Each row comes from the steps of one path. Every step used is in the known rows, and no mark comes twice. Write the path behind each row, first mark first.
(in the rows, 128 means zero)
Known rows
lesuz zote gege runif: [112 114 115  83 187 148 104 110 125  91 126 135 102 135 130 141 122 123
 146 149 100 111 113 148 157 141 117 119 125 153 159 125 103 132]
pevol zote lesuz zipa gege: [125 133 145  64 137 167 144  85 128 154 124 116  94 127 106 152 120 123
 132  55 130 126 145 102 147 137 110  90  85 154 111 140 134 130]
zezo lesuz zipa gege zote pevol: [131 132 158  96 129 153 132  86 113 148 136 132 111 126 145 156 131 120
 113  65 155  98 104 111 161 183 126 125  99 131 122 132 128 127]
nuleg runif gege zipa lesuz zote: [111 148 189  78 149 151 156  88 101  77 101 154 118  85 132 135 116 136
 127  83 151 110 101  99 106 100  75 167  60 164 119 132  94 152]
fifaf gege zote: [147 139 128 131 118 135 109 113 126 145 126 131 114 123 102 171 125 121
 128 163 139 126 126 106 145 117 114 140 129 138 149 125  90 136]
gege zote lesuz: [134 130 124 105 137 147 111 122 110 132 121 133 114 114 127 145 127 126
 132  99 146 124 146 126 142 137 114 130  97 150 172 132  88 140]
zote lesuz zipa gege runif mefo: [114  68 116  60 150 165  94 104 134 117 120 112 104 128 122 162 145 121
 140  93  92 117 145 104 115 161  96  84  78 150  62 141 160 141]
runif gege zipa lesuz zote pevol: [113 170 190  70 154 160 154  82 100  85 108 126 112 104 164 122 111 122
 137  59 149 103  93 133 138 129  87 160 102 160 136 116  64 145]
zipa lesuz zote: [113 138 166 101 172 145 147  99  90 122 126 123 110 113 131 131 122 127
 128 108 138 114 120 134 150 141 107 149 101 142 149 129 104 140]
mefo vogi: [129 141 124 133 150 141 123 113 152 118 147  74 100 122 141 132 129 112
 131 116 131 106 109 136 104 121  85 147 156 129 146 123 125 127]
nuleg runif mefo: [135  83 108 110 146 127 110 124 146  59 131 120 115 116 124 117 140 119
 118 151 145 119 109  89  82  94 115 141 126 152 103 141 135 132]
zipa lesuz: [123 133 147 119 163 135 139  98 106 129 123 104 111 113 133 134 141 130
 132 110 126 119 141 141 133 133 119 132 104 122 140 128  98 143]
nuleg runif gege: [136 136 134 112 147 131 134  95 139  89 106 104 118 113 113 124 123 130
 129 131 144 116 102 118  98  87  90 165 117 142 114 133 103 139]
vogi mefo zezo lesuz zipa: [118 159 133 104 132 147 137 104 117 252 178  98 117 107 108 137 130 121
 101  83 134 121 105 158 129 145  60 144  69 155 130 125 111 119]
zezo lesuz zipa gege: [118 124 136  98 127 147 156  82 117 150 136 107 109 124 107 161 130 124
 117  73 123 104 127 121 136 165 101 112  84 115  93 135 157 131]
zote lesuz zipa gege runif: [111  98 133  62 151 168 107  84 129 178 119 109 105 123 108 170 141 129
 141  81  92 112 157 127 140 167  97  92  65 130  83 138 165 144]
nuleg runif: [134 112 121 112 149 127 125 103 142 119 125 117 115 111 111 130 135 129
 118 141 143 116 123 112 111 101 115 146 110 132 121 139 144 136]
fifaf gege: [140 131 118 123 128 133 128 100 144 143 127 101 110 124  95 156 127 115
 131 162 116 124 125 123 132 106 105 134 142 125 128 123 113 130]
mefo runif gege zote: [143 159 170 102 152 138 123 129 121  90 109 119 129 125 134 130 106 140
 141 141 167 121  87 103 107 113  85 171 108 150 141 127  68 130]
zezo lesuz: [128 126 112 125 139 129 157  99 130 123 140 105 114 114 127 133 128 121
 124  92 123 110 136 138 131 137 108 137 128 119 144 127 115 128]
lesuz zote pevol gutam: [126 108 134  93 171 139 128  86 114  91 138 102 109 127 152 115  93 105
 130 111 151 106 119 138 161 150 119 165 123 146 140 115 128 119]
lesuz zipa: [118 117 117  99 137 141 112 100 128 159 133 105 110 116  89 146 130 128
 124 104 121 127 128 128 115 118 103 118 124 137 101 133 134 140]
zezo lesuz zipa gege runif nuleg: [103  76 143  79 154 147 147  78 137 123 139 121 112 130 109 146 144 137
 123  80 103  76 135 113 116 159  94 108  91 115  81 141 171 128]
zipa lesuz zote gege: [109 139 157  93 187 148 141 113  87 102 119 140 100 122 129 135 116 120
 135 120 125 115 104 150 161 148 125 127 101 152 179 124  68 130]
fifaf gege zipa lesuz zote pevol: [119 143 181  80 137 158 150  88 115 143 124 140 108 101 141 149 118 108
 127  95 138 114 104 115 149 131 110 142 104 152 138 117 107 138]
vogi mefo: [133 149 128 100 139 141 113 117 126 178 156  94 113 132 113 135 122 120
 129 135 133 122 109 151 110 117  81 136 105 123 127 125 102 122]
zezo lesuz zote: [116 134 130 106 149 137 165  98 112 117 142 125 112 114 124 130 109 118
 120  92 136 105 111 135 146 143  95 153 124 139 149 127 123 127]
fifaf gege runif mefo zezo: [137 102 105 121 152 135  95 113 156 134 146  93 117 124 136 149 158 113
 134 192  99 123 129 123 130 113  88 138 131 169 117 125 125 133]
gege zipa lesuz: [116 138 153  94 134 143 146 105 112 123 123 124 114  98 139 143 146 134
 133  82 126 120 146 126 120 123 111 116  74 131 133 126  96 154]
zote lesuz zipa gege fifaf: [128 120 139  83 128 170 127 115 118 181 113  92 106 129  89 185 129 104
 136  84 113 115 133 123 138 140 100  85  53 139 117 128 123 123]
gege zote pevol: [144 136 133 112 145 139 100 109 126 116 133 119 116 128 153 132 133 120
 127 119 160 111 111 130 151 137 134 148 139 143 166 126  91 132]
zote gege runif mefo: [123  78  84  97 174 137  81 132 148  46 130 118 104 141 144 132 145 115
 150 163  89 118 121 133 115 123 129  99 145 153 129 128  83 131]
pevol zote lesuz: [134 136 116  92 147 147 145 101 141 122 129 111 100 121 126 123 122 121
 140  77 133 129 155 118 141 107 119 116 124 157 160 131  93 128]

Which path is each row?
[134 146 154  82 151 142 126 137 133 184 153  97 127 133 118 123 108 125
 130 150 154 122  84 130  88 116  84 151  81 124 121 125 118 111]  vogi mefo runif
[121 126 121  78 139 156 134  95 141 163 130 124  98 110  99 133 124 122
 132  55 123 140 154 110 132 111 108 100 114 165 132 136 108 132]  pevol zote lesuz zipa
[131 122 130 102 112 157 102 107 121 195 118 149 108 102  74 176 121 117
 121 104 124 140 136 103 136 129  94 118 101 157 123 131  98 140]  fifaf gege zote lesuz zipa
[129 145 141 114 126 155 153 109 116 204 145  80 118 124 120 178 142 108
 117  96 127 102 120 131 162 153  87 115  50 149 139 122 129 115]  mefo zezo lesuz zipa gege fifaf
[120 137 154 107 177 154 139 133  90 107 114 129 103 128 124 154 117 102
 144 134 118 112 102 148 158 128 129 114  88 155 195 116  44 117]  zipa lesuz zote gege fifaf
[ 94  87 162  75 211 148 131 108 104  63 121 153 105 128 132 118 131 135
 142 126 104  86 114 141 137 140 119 124 104 146 165 129  90 125]  zipa lesuz zote gege runif nuleg
[139 139 150  92 134 157 119 114 100 131 115 127 111 129 136 165 125 123
 132 103 154 111 138 116 159 165 113 118  62 139 155 134 109 136]  zipa gege zote lesuz
[106  80 147  69 157 150 114  88 139 118 130 112 112 140 100 151 147 141
 133 111 107  84 132 115 113 138  94 102  93 126  73 141 172 136]  lesuz zipa gege runif nuleg
[125 171 156  90 161 152 150  99 110 205 182 102 117 120 161 109 108 106
 103  92 164  99  71 172 163 163  68 180 100 170 177 113 107 105]  vogi mefo zezo lesuz zote pevol
[111 142 127  71 140 153 130 123 115  86 127 150 104 119 125 146 109 117
 137 105 132 113 100 131 142 126 110 112  98 172 166 120  84 137]  lesuz zote gege zipa
[114 106 114 107 173 140 130 110 125 101 161 118 118 116 170 121 138 119
 124 121 120 102 119 130 149 150  77 154 118 181 142 129 128 129]  gege runif mefo zezo lesuz zote
[139 128 104 123 150 142 116 143 128 111 121 100 105 141 113 157 129  99
 145 151 109 121 112 149 140 105 131  98 116 142 186 114  56 113]  zote gege fifaf
[134 170 133 108 147 142 116 118 119 213 170  79 121 127 125 128 129 123
 117 141 147 120 103 166 134 124  70 156  81 156 156 120  97 123]  vogi mefo zezo
[118 157 137 115 156 139 166  98 110 155 156 108 119 109 144 122 117 121
 111 100 150 104 109 149 170 151  82 170 103 170 182 122 119 126]  mefo zezo lesuz zote
[135 132 159  82 134 157  98  98 113 143 128 123 112 137 133 160 135 122
 121  94 161 106 102 113 159 164 127 121 100 141 114 132 131 136]  lesuz zipa gege zote pevol
[123 122 169  68 160 138 137 138 138 144 158 107 129 140 107 101 106 131
 125 141 162 100  76 121  62 102  73 154  84 128 128 128 123 101]  vogi mefo runif nuleg
[114 117 114 110 129 138 149  88 131 158 141 113 111 106 103 143 128 124
 117  70 116 119 132 127 122 140 103 120 122 127 107 131 130 134]  zezo lesuz zipa
[112 115 171  75 159 150 149  82  91  94 130 126 107  99 173 123 107 113
 134  63 149 106 135 128 152 153 123 147  69 147 135 112 108 136]  gege zipa lesuz zote pevol gutam
[120 152 149  85 147 148 154 109 122  80 123 148  92 113 149 135 137 128
 143  76 124 129 138 114 143 104 146  88  91 160 177 123  42 135]  pevol zote gege zipa lesuz
[116 137 173  91 181 148 143  86  99 120 129 115 108 117 157 115 119 116
 126  97 150 105 102 144 161 150 118 156 123 145 156 123 107 132]  zipa lesuz zote pevol
[126 143 169  69 142 161 119 119 113 147  99 136 123 105 105 139  98 137
 134  83 152 131  99  97 101 128  72 150  76 166 117 132  74 134]  mefo runif gege zote lesuz zipa
[130 168 131 117 139 137 149 112 116 212 177  90 120 116 137 127 127 119
 109 112 141 112 111 166 139 143  67 159  78 145 163 120  99 114]  vogi mefo zezo lesuz
[141 136 143 104 144 145 118 107 119  98  98 145 117 100 119 136 118 131
 128 101 158 121 113 104 114 110  91 163  84 161 147 138  71 141]  nuleg runif gege zote lesuz
[128 124 147  92 133 154 106 100 117 130  96 154 114  89  88 148 119 133
 120  77 146 130 114  96 103 112  81 150  78 170 110 141  88 146]  nuleg runif gege zote lesuz zipa
[136 144 112 103 162 139 135 116 143  81 131 122  94 140 127 124 124 118
 142 119 125 128 124 130 150 103 144 106 149 158 181 124  63 117]  pevol zote gege
[130 146 139  91 121 139 136  97 143  73 107 123 119  98 121 135 127 134
 129 100 145 115 111 103  85  79  82 152  89 153 109 132  96 146]  nuleg runif gege zipa
[134 133 144  76 125 173 142 108 132 163 120 105  98 134 102 172 127 103
 141  69 121 124 142  95 149 116 107  76  70 156 135 130 112 116]  pevol zote lesuz zipa gege fifaf
[125  90 101 121 168 141  88 123 172  61 153  82 100 126 170 129 151 110
 144 143 100 106 117 118  82 122  85 131 164 140 105 129 137 129]  gege runif mefo vogi
[121 104 157  81 164 131 147 127 146  91 135 106 130 131 118 100 118 138
 129 136 160  97  97 107  79 102  98 150 114 132 136 131 131 114]  mefo runif nuleg
